What can hang from each mark
nusu: dizoz
ribi: dizoz vataf
murab: lelo
vataf: ribi vifom
dizoz: biba nusu ribi
biba: murab
mokabit: biba kapa
vifom: vataf
kagon: ribi

Each row was made from one small tree. The marks that hang from a mark follow it in brackets, in alphabetical order. Every link used is in the known rows. Write each row's tree.
In the rows, 128 means zero.
Known rows
kagon(ribi(dizoz(biba(murab(lelo)) nusu) vataf)): [138 132 207 150 198 145 146 158 124 174 143  81  89  77  96 122 166 162
 125]
nusu(dizoz(biba(murab(lelo)) ribi(vataf(vifom)))): [148 147 200 132 197 132 122 155 123 144 138  88  89  77 109 140 151 129
 150]
ribi(dizoz(biba(murab(lelo)) nusu) vataf(vifom)): [130 132 231 156 201 141 123 168 124 147 134  96  72  75 133 130 168 171
 138]
mokabit(biba(murab) kapa): [142 108 147 156  37 114 140 156 135 146 121 109 100 127  64 148 164 109
 148]
vifom(vataf(ribi(dizoz(biba(murab) nusu)))): [158 160 183 145 185 150 130 141 148 147 132  95 110  82 137 105 145 157
 132]
nusu(dizoz): [140 137 145 119 149 126 114 146 128 121 142 118 127 122 107 129 120 126
 164]
kagon(ribi(dizoz(biba(murab)))): [138 147 158 139 161 135 147 146 146 173 136  92 111 100 118 119 167 131
  95]
vataf(vifom): [112 134 142 125 149 132 109 113 140 121 139 131 133 120 178 138 134 128
 102]
dizoz(nusu): [134 133 159 141 147 132 120 141 115 128 119 120 126 121 115 123 115 140
 161]
nusu(dizoz(biba(murab) ribi(vataf))): [166 151 190 126 182 139 124 158 114 142 136  91 100  84  93 128 145 127
 164]
kagon(ribi(dizoz vataf(vifom))): [116 128 171 109 210 158 113 116 142 153 185 105 132  79 163 128 155 156
  70]
mokabit(biba): [132 128 141 147 116 123 134 146 132 128 120 125 128 138  93 139 148 114
 125]
ribi(dizoz(biba) vataf): [141 126 204 131 199 147 131 152 115 132 147 124 102  94 129 121 168 157
 113]
nusu(dizoz(ribi)): [154 149 153 113 183 129 116 145 123 138 142 106 129 103  83 125 114 114
 156]
dizoz(biba(murab(lelo)) nusu ribi(vataf)): [156 141 212 160 184 136 142 159 101 160 106  86  78  79  74 129 144 143
 162]
biba(murab): [133 133 109 134  83 122 134 136 139 146 119 105 105 122 122 127 137 127
 147]
ribi(dizoz(biba(murab) nusu) vataf): [149 136 216 148 178 146 127 171 112 147 129  99  81  82 110 116 160 169
 158]
kagon(ribi(dizoz vataf)): [127 125 162 111 194 154 128 126 132 159 177 104 128  83 123 120 152 156
  88]
biba(murab(lelo)): [126 122 112 145  86 111 148 145 139 154 112 100  87 123  92 133 140 129
 153]
vataf(ribi(dizoz)): [142 148 132 114 181 141 124 138 153 154 138 116 133  93 123 118 143 142
 117]
vifom(vataf(ribi)): [141 144 129 120 163 149 124 102 149 124 150 119 144 104 160 116 123 142
 107]
ribi(dizoz(biba nusu) vataf): [147 132 232 142 217 152 123 163 103 132 138 118 100  86 117 116 154 169
 143]

Write each row's tree
[140 169 187 141 199 143 113 150 157 158 120 100 114  75 168 125 161 147
 123] | vataf(ribi(dizoz(biba(murab) nusu)) vifom)
[161 159 186 130 202 129 125 153 116 131 125 111 124 104  91 128 133 110
 149] | nusu(dizoz(biba ribi))
[135 161 187 150 203 134 124 158 157 163 116  95 101  76 146 130 162 150
 126] | vataf(ribi(dizoz(biba(murab(lelo)) nusu)) vifom)
[145 153 157 126 196 144 118 149 143 156 130 111 132  87 109 114 132 151
 142] | vataf(ribi(dizoz(nusu)))
[159 154 172 143 169 115 143 167 125 153 112  88  91 100  63 131 142 111
 167] | nusu(dizoz(biba(murab(lelo)) ribi))
[138 122 200 127 196 151 113 156 110 137 154 112 107  85 107 115 134 173
 152] | ribi(dizoz(nusu) vataf)
[152 136 181 146 166 131 151 147 112 160 116  94  81  85  83 133 158 132
 131] | dizoz(biba(murab(lelo)) ribi(vataf))
[130 140 167 132 194 142 127 141 134 165 149  98 130  96 103 114 133 146
 115] | kagon(ribi(dizoz(nusu)))
[157 158 206 153 205 134 131 148 103 142  99 112 121 100  98 122 127 122
 141] | dizoz(biba nusu ribi)
[144 127 221 157 182 138 140 179 113 153 124  95  69  84  89 120 165 170
 161] | ribi(dizoz(biba(murab(lelo)) nusu) vataf)
[137 164 159 130 183 141 118 140 167 158 128 106 116  80 177 129 173 139
  95] | vataf(ribi(dizoz(biba(murab))) vifom)
[152 153 184 155 189 141 143 148 148 152 127  91  95  82 114 110 149 159
 137] | vifom(vataf(ribi(dizoz(biba(murab(lelo)) nusu))))
[145 149 190 133 179 143 123 129 122 147 130 101 100  77 153 136 160 131
 105] | dizoz(biba(murab) ribi(vataf(vifom)))
[131 136 244 140 233 155 107 151 115 127 146 118 106  78 164 125 159 170
 118] | ribi(dizoz(biba nusu) vataf(vifom))
[158 146 229 145 222 149 124 144  91 137 120 111 115  82 106 124 132 142
 141] | dizoz(biba nusu ribi(vataf))
[130 144 212 138 211 156 119 141 133 162 156  86 107  70 160 126 167 160
 100] | kagon(ribi(dizoz(biba(murab) nusu) vataf(vifom)))
[151 152 215 120 232 145 106 140 114 123 151 111 123  82 141 136 143 127
 128] | nusu(dizoz(biba ribi(vataf(vifom))))
[150 148 160 156 150 115 159 151 125 164  94  95  86 104  78 131 152 113
 133] | dizoz(biba(murab(lelo)) ribi)
[151 156 175 153 183 131 142 171 145 170 104  94  96  85  94 120 157 149
 152] | vataf(ribi(dizoz(biba(murab(lelo)) nusu)))
[144 146 223 157 201 138 127 150 111 155 114  88  82  71 113 136 149 143
 140] | dizoz(biba(murab(lelo)) nusu ribi(vataf(vifom)))
[150 153 173 132 204 151 133 125 149 132 147 116 127  93 153 108 151 151
  97] | vifom(vataf(ribi(dizoz(biba))))
[147 148 194 159 160 129 135 176 125 152 107 101  88 103 102 114 154 147
 160] | ribi(dizoz(biba(murab) nusu))
[133 134 168 110 197 149 107 109 120 136 156 115 128  81 147 135 131 136
  98] | dizoz(ribi(vataf(vifom)))
[151 153 220 147 197 147 114 141 110 147 120  92  97  71 141 132 145 142
 137] | dizoz(biba(murab) nusu ribi(vataf(vifom)))
